What can hang from each mark
dobanar: liku
telev: damet
lokabal: dobanar
liku: dobanar tufut
biroz: damet dobanar fezekes tufut vaka vakipig
vaka: biroz
tufut: biroz liku lokabal
damet: biroz telev
miva: fezekes
vakipig: biroz

Every row comes from one small tree of marks. Brackets hold a mark, then the marks that hang from it, in alphabetical order. Every link used is in the known rows. Which tree was each row made from?
Known rows
(damet (biroz tufut)): [ -9 -33  16  55 -16 -16   5   4  23   8 -34  -7  45  14  -9  23   8  34
   8   2  -9   0 -17   7  -9]
(lokabal (dobanar (liku (tufut (biroz fezekes))))): [-20 -65  28  56  -3 -28  -6 -14  42   9 -29  -9  39 -13  -6  41  -1  29
 -21   1  -2   4 -45  -1 -27]
(vakipig biroz): [-26 -36  31  35 -13 -27 -27  -8  30  19 -32  -5  30 -19   2  31 -26  40
  -7   2 -13  -3 -13  11  -7]
(telev (damet (biroz tufut vaka))): [ -6 -32  29  30 -24  -6   0   9  19   0 -26  12  43   8   6  43  -3  26
  17   9   1   1 -14   6   4]
(vakipig (biroz dobanar (tufut lokabal) vaka)): [-27 -49  43  21  -7 -14   4 -20  31  10 -26   9  40   1   0  33 -30   6
  -3   9   8  34 -13  13  -6]
(lokabal (dobanar (liku tufut))): [-33 -70  25  56  -4 -30  -7 -18  39   7 -30  -5  36 -15   1  49  -5  36
 -24   4  -5   1 -48  -1 -21]
(tufut (biroz damet dobanar fezekes vaka) liku lokabal): [  1  -7  27  23  19  13   9 -21  43  20 -42   4  70  22   5  23  -6 -28
   2  19  35  36   5  12 -13]
(damet (biroz fezekes (tufut (lokabal dobanar)) vakipig)): [ 12 -46  18  40 -12 -12  19  14  21   6 -30 -12  55  18 -23   2   0   4
  10  -4   1  16 -17  -2 -20]
(lokabal (dobanar (liku (tufut (biroz vaka))))): [-28 -64  27  47  -2 -26  -5 -19  47   6 -34   1  40 -14  -1  49   0  27
 -16   3  -1   5 -47   1 -24]
(vaka biroz): [-24 -21  26  42   7 -26  -5   2  26   9 -29 -15  25  -5 -11  34 -11  50
   4   7  -7  -5  -5 -17  -7]
(biroz damet (dobanar (liku tufut)) fezekes vaka): [-26 -41  50  45   3 -21  27 -42  38 -15 -25   6  52  38   0  33  -2  -7
 -17  28  18  41 -10  29 -47]
(damet (biroz (tufut liku)) telev): [ 11 -12  16  37 -25  -9  12 -30  17  25 -32   9  58  12  -5   3  -6  46
  10  15  -4   0 -23   4  -4]
(vakipig (biroz damet (dobanar liku) tufut vaka)): [-34 -50  45  36  -9 -18  -3 -27  32   2 -23  14  35  26  14  35 -24   2
 -15  16   5  47  -4  21 -20]
(vakipig (biroz fezekes (tufut liku lokabal) vaka)): [ -1 -35  50  18  -3 -13   0  -7  30  23 -30  16  50   6  -3  24 -34   4
 -10   7  15  33   2  14 -19]
(miva fezekes): [-33 -36  22  46 -12 -54 -15   3  23  -3 -46 -12  42   6 -16  30 -10  39
  -4 -10  10 -27   6  10 -15]
(lokabal (dobanar liku)): [-36 -68  14  54 -10 -30 -12 -20  35   7 -32  -7  33 -21  -6  44 -11  27
 -25  13  -4   2 -42   2 -22]
(vaka (biroz (dobanar liku) tufut vakipig)): [-31 -39  44  48   3 -32  15  -6  17  -7 -23 -14  26  25  -5  27 -29  19
  -3  -2  -6  41   5 -22  -9]
(liku dobanar (tufut (biroz fezekes vaka))): [ -4 -31  31  37  30 -29  17   8  51   4 -40 -10  45  18 -10  49  11  58
   0   0 -11 -12 -45   4 -30]
(telev damet): [-21 -36  28  37 -17 -17 -16   6  14   2 -23   0  34  -8   6  53 -17  40
   4  12  -2 -16 -10   5   8]
(biroz damet tufut): [-17 -57  27  65   9 -18   5   8  14  -5 -15   3  42  55   0  42  -1  21
  -3  22   7  12   7  15 -17]
(dobanar (liku (tufut (biroz (damet telev) vaka) lokabal))): [-34 -22  19  28  12 -12   7 -34  41  14 -34   3  44  -3   6  48  -1  35
 -16  -2   9   4 -10  12 -24]
(liku (tufut lokabal)): [-26 -37  31  37  17 -15  10  -3  33  12 -30  -7  47  -4   2  52  -1  51
  -2  -7   4 -18 -22   2  -3]
(lokabal (dobanar (liku (tufut (biroz damet fezekes vaka vakipig))))): [-18 -67  31  47   1 -26   0 -13  45   1 -31   1  44   4  -2  39  -1  13
 -13   5   1  14 -38   2 -34]
(biroz dobanar fezekes): [-17 -42  41  59 -13 -34  12 -23  21  -4 -24 -23  43   1 -23  19 -17  17
 -11  21   2  12 -18  13 -23]

Which tree is each row?
[-12 -46  48  49 -14 -41  16 -13  17 -15 -29 -21  47  15 -21   9 -31  -2
   1  10  -5  25  -8   6 -25] -> (biroz dobanar fezekes vakipig)
[-23 -46  54  21   4 -15  34 -21  23 -11 -38  23  65  42   8  34 -42 -35
  10  13  20  60   3   3  -4] -> (biroz dobanar (tufut liku lokabal) vaka vakipig)
[  4 -42  22  25 -11 -11  27  -1  30   1 -37   4  58  17 -21   9  -2 -10
   9   0   8  30 -15   6 -32] -> (damet (biroz fezekes (tufut (lokabal (dobanar liku))) vaka vakipig))
[ 10 -58  36  35   3 -11  45 -18   2  -9  -4  -5  61  66 -21  -7 -26 -18
   3  25  23  48   6   7 -25] -> (biroz (damet telev) dobanar fezekes (tufut lokabal) vakipig)
[  7 -21   9  36 -25 -11  17 -27  16  18 -27   3  52   8 -17   3   1  51
  14  14  -6  -8 -27   6  -9] -> (damet (biroz tufut) telev)
[-55 -36  35  35 -11 -29  13 -52  37 -11 -40   7  41  -6   0  49 -21   6
 -12  24   5  27 -19  22 -24] -> (biroz (dobanar liku) vaka)
[ -7 -47   4  10  21   5   6   3  47   5 -39   4  56  11 -10  29   5 -20
  22   8  21  12 -17   1 -18] -> (tufut (biroz damet vaka vakipig) (lokabal dobanar))
[-16 -31  39  24   1 -11  38 -63  32  -4 -20  11  59  29  -6  19  -7   1
 -14  36  26  35 -15  27 -44] -> (biroz (damet telev) (dobanar (liku (tufut lokabal))) fezekes vaka)
[ -7 -38  34  40  -7 -21 -21  -2  27  16 -23  -7  36   7  -3  17 -17  25
 -11  12  -3   8  -2  18 -24] -> (vakipig (biroz damet fezekes))
[-19 -37  28  21  21 -10  23  -6  30   8 -39  24  57  28   2  53 -22   8
  -6  22  20  25  -8   9 -13] -> (biroz (tufut (liku dobanar) lokabal) vaka)
[  6  -2  19  30  16   3  -6  -2  36  35 -44  -9  63  -6  -5  24 -12   2
  -4   1  22   9   6   1  -7] -> (tufut (biroz fezekes) liku lokabal)
[  6 -53  59  30  -1 -37  34   7  19 -19 -28  17  56  43 -28  22 -28 -14
  14  11  10  36  11  13 -43] -> (biroz fezekes tufut vaka vakipig)
[-14 -42  43  43   0 -20  23 -30  31 -17 -25   4  54  37 -13  24  -3 -12
   0  42  19  30  -9  29 -39] -> (biroz damet dobanar fezekes vaka)
[  7 -18  16  21 -23 -10  25 -36  24  12 -32  19  57  10 -17   7   1  39
  22  21   1   0 -28  12 -16] -> (damet (biroz tufut vaka) telev)
[ 14 -19  28  21   4 -17  11 -11  36  -1 -35   6  57  28 -21  10  -2   1
  26  16   8  10   3  15 -37] -> (tufut (biroz (damet telev) fezekes vaka vakipig))
[  3 -27  28  32 -28 -13  -6  15  15   1 -28  -6  43   1  -1  25  -9  24
  16   2  -6  -5 -10   1  -1] -> (telev (damet (biroz fezekes vakipig)))
[-10 -30  22  40 -14 -14  14  -4  31   2 -39   9  50  16 -10  28   8  22
  16   9  -2   8 -17  13 -17] -> (damet (biroz tufut vaka))
[-17 -27  19  20   2 -13  11 -37  30  -1 -30  26  53  24  -3  33  -3  25
  13  42  12  -4 -10  26 -28] -> (biroz (damet telev) vaka)
[ 21 -52  40  44   0 -25  28   0   2  -8  -9   5  56  69 -21  -1 -21   5
   7  22   9  27  15  10 -37] -> (biroz (damet telev) fezekes tufut vakipig)
[  1 -25  24  37 -27 -10  -9  11  17   7 -25  -7  41  -6  -2  31  -2  34
  10   7  -3 -11 -15   5   0] -> (telev (damet (biroz fezekes)))
[ -3 -46  49  55   1 -14  26 -14  12   9 -18  -9  59  29 -11  21 -29  -9
 -20  17  24  45  -1   5 -10] -> (biroz dobanar fezekes (tufut liku lokabal))
[-22 -72  11  52  17  -4  10   2  19   4 -12   1  44  40  -1  42  -1   6
 -16  20  21  21  -5   8 -17] -> (biroz damet (tufut (lokabal (dobanar liku))))
[-13 -20  19  26 -17 -20   7  -6  35  -3 -51   5  52   4  -7  19   0  15
  26   3 -11   2 -17  10 -19] -> (damet (biroz vaka vakipig))
[-40 -39  43  41 -16 -28 -17 -29  34  15 -30  -9  29 -16  12  34 -28  34
 -21  -3 -12  19 -21  11  -7] -> (vakipig (biroz (dobanar (liku tufut))))
[-41 -26  20  40  10 -18   0 -20  39  15 -36 -10  38 -13   5  54  -4  40
 -22 -12   3   1 -10   7 -19] -> (dobanar (liku (tufut biroz lokabal)))
[  2 -26  41  51  15 -26  10  14  20  12 -23 -11  34  27 -14  25 -19  38
  -9   9   0  22   1 -20 -17] -> (vaka (biroz fezekes (tufut (liku dobanar))))
[-14 -25  17  14  16   0  21 -18  40   0 -35  -8  57  18 -14  19  -5 -33
   6   8  26  36   7  13 -31] -> (tufut (biroz damet (dobanar liku) fezekes vaka vakipig) lokabal)
[  2 -17  26  39   9 -18   7  -7  19  11 -16 -12  34  19 -20  10  -6  43
   3  22   4   2   1 -10 -24] -> (vaka (biroz (damet telev) fezekes))
[  4 -36  37  33  12 -12  33  -5  10   0  -8 -13  41  47 -20   0 -21   9
   8  14  13  40   8 -19 -16] -> (vaka (biroz (damet telev) dobanar fezekes (tufut lokabal) vakipig))
[  2 -51  33  30  20  -4  35   2  22  -5 -15  16  59  54 -21  30  -2 -15
   0  31  36  31  14  25 -41] -> (biroz damet fezekes (tufut lokabal) vaka)
[ -2 -53  30  41   2 -22  18  -4   5  -8 -15  12  51  65  -4  17 -20  15
  13  20   2  19  10   7 -18] -> (biroz (damet telev) tufut vakipig)
[ 20 -28  28  36 -32 -19  34 -31  11   5 -23  -6  59  24 -26 -21 -12  21
  17  12  -5  21 -24   3 -18] -> (damet (biroz dobanar fezekes tufut vakipig) telev)
